What can hang from each mark
q_494: q_23
q_308: q_3 q_23
q_3: q_308 q_494 q_673
q_919: q_23
q_673: q_3 q_23
q_23: q_494 q_609 q_919

Each row was made from one small tree. Brackets hold a mark, then the marks that hang from it, in the order of their numbers. Every link used is in the known rows. Write each row's tree.
Known rows
[q_3 q_308 q_673]: [-0.13  0.09  0.32 -0.23  0.31 -0.16 -0.39 -0.14  0.23  0.06 -0.11  0.08
  0.04 -0.02  0.16 -0.16  0.00]
[q_494 [q_23 q_609]]: [-0.43 -0.17 -0.64 -0.12 -0.25  0.06  0.44  0.18  0.22 -0.47 -0.06 -0.03
 -0.07 -0.23 -0.06 -0.04 -0.06]
[q_308 q_3]: [-0.55 -0.09  0.42 -0.20 -0.18 -0.42 -0.02  0.34  0.07 -0.36 -0.15  0.40
 -0.05 -0.25  0.06 -0.01  0.10]
[q_308 [q_3 [q_494 [q_23 q_919]]]]: [-0.29 -0.13 -0.10  0.05  0.11  0.23  0.56  0.16  0.29 -0.46 -0.14  0.06
  0.01  0.13 -0.48  0.21  0.06]
[q_308 [q_23 q_494 q_609]]: [ 0.00  0.08 -0.19  0.13 -0.56  0.29 -0.15 -0.06 -0.52  0.06  0.00 -0.08
 -0.02 -0.26  0.44 -0.06  0.23]
[q_919 [q_23 q_609]]: [-0.23 -0.07  0.24 -0.33  0.03 -0.33 -0.05  0.29  0.18  0.07  0.07 -0.08
 -0.22  0.02  0.22 -0.02 -0.30]
[q_23 q_494 q_609 q_919]: [ 0.32 -0.03 -0.09  0.14 -0.36  0.07  0.35 -0.20 -0.25  0.20  0.15 -0.02
 -0.20  0.03 -0.06 -0.03  0.20]
[q_494 [q_23 q_609 q_919]]: [-0.07 -0.19 -0.57  0.13 -0.10  0.28  0.77  0.20  0.18 -0.26 -0.01 -0.10
 -0.11 -0.20 -0.48  0.04  0.02]
[q_3 q_308 q_494 [q_673 [q_23 q_609]]]: [-0.04 -0.08 -0.12 -0.29  0.46 -0.19 -0.47 -0.41  0.57  0.12  0.11 -0.20
  0.11  0.78  0.19 -0.15 -0.39]
[q_3 q_494 q_673]: [-0.22  0.21  0.14 -0.25  0.75 -0.02 -0.08 -0.21  0.20  0.23  0.00 -0.16
 -0.40  0.25  0.48  0.06 -0.17]
[q_673 q_3 [q_23 q_494 q_609 q_919]]: [ 0.54 -0.08 -0.31  0.18 -0.26 -0.32  0.44  0.05 -0.22  0.23  0.41 -0.06
 -0.10 -0.10 -0.42  0.05 -0.20]
[q_308 q_23]: [-0.30  0.10  0.01 -0.02 -0.15  0.26 -0.08  0.32 -0.09 -0.25 -0.12  0.10
  0.01 -0.57  0.25  0.11 -0.02]
[q_673 [q_3 q_308]]: [-0.01  0.01  0.31 -0.35 -0.16 -0.29 -0.08  0.23  0.33  0.00  0.32  0.01
  0.08 -0.49 -0.28 -0.17 -0.31]
[q_308 [q_23 q_609]]: [-0.29  0.01 -0.10 -0.01 -0.16  0.26 -0.02  0.27 -0.13  0.00  0.03 -0.09
 -0.11 -0.38  0.26 -0.07 -0.03]
[q_3 [q_308 q_23]]: [-0.18  0.04  0.17 -0.14 -0.34  0.31 -0.45  0.15  0.14 -0.31 -0.08  0.11
  0.40 -0.41  0.04 -0.06 -0.04]
[q_23 q_919]: [ 0.03 -0.01  0.10 -0.02  0.04  0.03  0.41  0.18  0.17 -0.09  0.05  0.13
 -0.16 -0.26 -0.25  0.14 -0.05]
[q_3 q_308 q_494]: [-0.15 -0.01  0.17 -0.48 -0.07  0.06 -0.32 -0.24  0.63 -0.22  0.13 -0.04
  0.19  0.28  0.09 -0.06 -0.32]
[q_919 [q_23 q_494]]: [ 0.01  0.10  0.23 -0.21 -0.34 -0.30 -0.25  0.03 -0.14 -0.15 -0.09  0.14
 -0.03 -0.01  0.41  0.17 -0.03]
[q_308 [q_3 q_673] [q_23 q_609]]: [-0.48  0.07  0.40  0.17  0.46  0.01 -0.25  0.28 -0.46  0.37 -0.23 -0.05
 -0.20 -0.17  0.33 -0.18  0.34]

Write each row's tree
[ 0.20 -0.03 -0.21  0.05  0.80 -0.02  0.22 -0.23  0.28  0.39  0.14 -0.27
 -0.30  0.66 -0.03  0.09 -0.32]  [q_3 q_494 [q_673 [q_23 q_609 q_919]]]
[ 0.10 -0.20 -0.42 -0.08 -0.07  0.51  0.35 -0.23  0.63 -0.22  0.15 -0.34
  0.22  0.39 -0.54 -0.07 -0.20]  [q_3 q_308 [q_494 [q_23 q_609 q_919]]]
[-0.26  0.09  0.28  0.16 -0.55  0.05 -0.32  0.16 -0.58 -0.23 -0.28  0.32
  0.16 -0.36  0.31  0.05  0.45]  [q_308 q_3 [q_23 q_494]]
[ 0.42  0.00 -0.27  0.30  0.20 -0.20  0.13 -0.29 -0.29  0.31 -0.02 -0.01
 -0.14  0.36  0.02  0.05  0.12]  [q_3 [q_673 [q_23 q_494 q_609 q_919]]]
[ 0.35  0.07 -0.09  0.35 -0.37  0.50  0.18 -0.04 -0.54  0.25  0.06 -0.13
 -0.07 -0.23  0.02  0.02  0.31]  [q_308 [q_23 q_494 q_609 q_919]]
[ 0.15  0.01  0.21  0.34  0.16 -0.41 -0.05 -0.07 -0.38  0.01 -0.29  0.38
  0.03  0.27 -0.10  0.16  0.36]  [q_308 [q_3 [q_673 [q_23 q_494 q_919]]]]
[-0.07 -0.12 -0.39 -0.34 -0.05  0.14  0.24 -0.02  0.55 -0.08  0.40 -0.44
  0.08  0.02 -0.38 -0.22 -0.42]  [q_673 [q_3 q_308 [q_494 [q_23 q_609]]]]
[ 0.40 -0.23 -0.02 -0.07 -0.09 -0.31  0.21  0.20  0.40  0.11  0.46 -0.09
  0.19 -0.04 -0.80 -0.13 -0.46]  [q_673 [q_3 q_308] [q_23 q_609 q_919]]
[-0.22  0.06 -0.29 -0.22  0.43  0.28 -0.16 -0.32  0.50 -0.24 -0.17 -0.20
  0.16  0.30  0.05 -0.03 -0.10]  [q_3 q_308 [q_494 q_23] q_673]
[-0.12  0.05  0.50  0.44  0.61  0.21  0.08  0.32 -0.51  0.59 -0.18 -0.11
 -0.23 -0.09 -0.11 -0.11  0.41]  [q_308 [q_3 q_673] [q_23 q_609 q_919]]
[ 0.31  0.10  0.09  0.02 -0.55  0.18 -0.31 -0.01 -0.37  0.35  0.32 -0.24
  0.19 -0.45  0.00 -0.27  0.04]  [q_673 [q_3 [q_308 [q_23 q_494 q_609]]]]
[ 0.13  0.23  0.50  0.53  0.24  0.23 -0.11  0.05 -0.82  0.38 -0.34  0.13
 -0.06 -0.18  0.08  0.07  0.68]  [q_308 [q_3 q_673] [q_23 q_494 q_919]]
[ 0.06  0.02 -0.37  0.05  0.04 -0.38 -0.19 -0.31 -0.26  0.11 -0.08  0.05
 -0.12  0.31  0.45 -0.03  0.05]  [q_3 [q_673 [q_23 q_494 q_609]]]
[ 0.02  0.01  0.15 -0.17 -0.36 -0.27 -0.19 -0.03 -0.17  0.10  0.05 -0.06
 -0.13  0.14  0.42  0.00 -0.04]  [q_919 [q_23 q_494 q_609]]
[ 0.53  0.04 -0.02  0.16  0.02 -0.15 -0.27 -0.41 -0.01  0.01 -0.13  0.20
  0.36  0.33 -0.16  0.05  0.11]  [q_3 q_308 [q_673 [q_23 q_494 q_919]]]
[ 0.36 -0.05 -0.28  0.15 -0.42 -0.16  0.19 -0.10 -0.05 -0.36 -0.03  0.32
  0.14  0.03 -0.14  0.27 -0.01]  [q_673 [q_23 q_494 q_919]]
[ 0.21  0.06  0.25 -0.01  0.06  0.72 -0.16 -0.09  0.32  0.03  0.10 -0.20
  0.29  0.05 -0.24  0.07 -0.16]  [q_3 [q_308 [q_23 q_919]] q_494]
[-0.47 -0.05  0.24 -0.04  0.39 -0.66 -0.25  0.24  0.03 -0.24 -0.32  0.41
  0.00  0.08  0.17  0.06  0.04]  [q_308 [q_3 [q_673 q_23]]]
[ 0.40  0.10 -0.16  0.27  0.21 -0.18  0.07 -0.22 -0.25  0.06 -0.15  0.18
 -0.05  0.18  0.05  0.23  0.13]  [q_3 [q_673 [q_23 q_494 q_919]]]
